(in the rows, 128 means zero)
Known rows, with every step that occurs
figil-kizuv: [ 73 117 101 109 128 101 105 196 140 144 126 132 134 152 132 137  94 100
 128]
kizuv-tabura-bezuz: [150 155 147 152 159 181 164 125 129 133 133 132 145 134  75 121 116 212
 126]
beno-tabura-bezuz-kizuv-bokub-figil: [183  72 128 118 141 153 145  92 114 121 121 162 172  99 100  81 144 157
 145]
beno-bezuz-kizuv: [108 151 117  75  47  96 118 130 159 119 113  70 114 151 123  95  87 103
 106]
tabura-bezuz-figil-kizuv-bokub-beno: [133 104  97 148 124 144 130  92 126 130 142 121 142 120 151 157 153 105
 144]
kizuv-bokub: [112 150 127 123 172 107 122 115 154 105 172 135 145 105 151 123 120 131
 170]
beno-tabura: [ 86 111 154  75 132  96  78 135 124 128 104 124 103 126 126 104 102 111
  73]
bezuz-kizuv: [130 143 150 112  88 105 115 121 164 133 153  94 118 153 138 117 111 128
 135]
beno-bezuz: [ 61 156 134  73  91  96 109 146 148  99 108  99 110 125 110 114  84 104
 107]
bokub-bezuz-figil: [125 181 178 123  70 122 165 139 140 131 131 128  59 129 170 167 113 106
 130]
tabura-bezuz-figil: [124 100 189 125  97 156 160 105 125 116 131 104 117 133 124 165 125 134
 116]
tabura-bezuz-kizuv-bokub-figil: [186 102 141 152 142 158 177  92 138 111 168 162 181 102 107 115 148 176
 208]
figil-kizuv-bokub: [ 99 125  65 127 165 103 122 175 142 133 146 139 167 127 155 117 112 101
 159]
bokub-beno-tabura-bezuz: [109 121 172  82 138 150  75  96 126 127 115 121 113 113  96 117 130 144
  95]
figil-kizuv-tabura: [107 144  69 151 142 127 122 175 122 162 114 148 131 153 110 119 101 150
 102]
bokub-tabura-bezuz: [161 151 209 122 186 154 153 157 147 107 141 146 125 121 109 145 168 155
 181]
figil-kizuv-bokub-beno: [ 98 146  73 134 156  91  76 127 151 131 159 137 140 111 158 135 133  99
 167]
bokub-tabura-bezuz-kizuv: [206 150 195 128 141 155 158 139 159 126 149 124 123 141 120 121 169 152
 181]
kizuv-bokub-beno-tabura-bezuz: [138 128 139  99 175 147  96  73 137 112 134 133 146  91 118 100 143 144
 129]
figil-kizuv-tabura-bezuz: [132 125  82 155 150 185 162 186 119 164 114 145 166 157  76 117 104 179
 118]
beno-kizuv-bokub-bezuz-figil: [145 169 130 122 125 100 147 131 103 119 118 112 101 103 202 129 123  68
 136]

Rows
[184 130 125 132 141 161 173 104 160 121 174 101 183 126 127  97 129 166
 180] | tabura-bezuz-kizuv-bokub
[153 124 107 157 157  88 137 149 130 125 128 155 113 124 192 137 183  63
 149] | bezuz-figil-kizuv-bokub-tabura
[ 75 146 159  92 146  72  31 107 117 108 136  93  92 115 146 148 122  88
 125] | bokub-beno-kizuv
[155 127 164 116  99 163 157 125 157 135 155  89 147 153 107 122 112 163
 150] | tabura-bezuz-kizuv
[108 117  83 165 137 121 119 165  95 149 109 211 136 129  86 135 121 161
 131] | bokub-figil-kizuv-tabura
[ 86 151  59 132  44 104  89  98 109 144  76 112  74 143 120 128 117  98
  40] | bokub-beno-bezuz-figil-kizuv-tabura
[ 86 107  41 106  76  90 132 141 126 123  92 102 136 133 168 112 105  47
  95] | beno-bezuz-figil-kizuv-bokub
[111 124 140 147 172  98 128 105 127  89 167 189 142  79 129 139 144 144
 196] | kizuv-bokub-figil
[108  76 125 130  96 156 160 162 115 146 105 109 142 155 126 162 114 104
 105] | tabura-bezuz-figil-kizuv
[155 126 157 167 113 176 175  89 111 135 122 118 116 139 105 142 130 189
  87] | kizuv-tabura-bezuz-figil
[153 103 159 144 127 148 162 179 120 139 103 143 120 147 144 163 171  95
 133] | bokub-tabura-bezuz-figil-kizuv
[143 134 152 157 123 151  96  54  76 127 106  93  98 122 119 148 150 150
  77] | bokub-beno-kizuv-tabura-bezuz-figil
[148  99 150 112 128 137 104  36 117 118 123 117 114  92 144 118 161 120
  89] | kizuv-bokub-beno-tabura-bezuz-figil
[165 169 123 152 105 123 128 107 145 152 150 115 114 152 115  98 116 178
 109] | bezuz-kizuv-tabura
[138  96  98 170 152 176 163 173  88 146 105 204 170 132  53 138 126 197
 144] | bokub-figil-kizuv-tabura-bezuz
[153 160 146 120 234  81  92 147 118  88 140 137 129  97 176 113 170  82
 177] | beno-kizuv-bokub-tabura
[115 116  81 167  93 117 129 134 104 164 100 130 106 160 141 140 118 124
  64] | bezuz-figil-kizuv-tabura
[ 78  93 114 123  83  96 122 156 123 145 110 113 109 155 163 161 113  72
  89] | bezuz-figil-kizuv
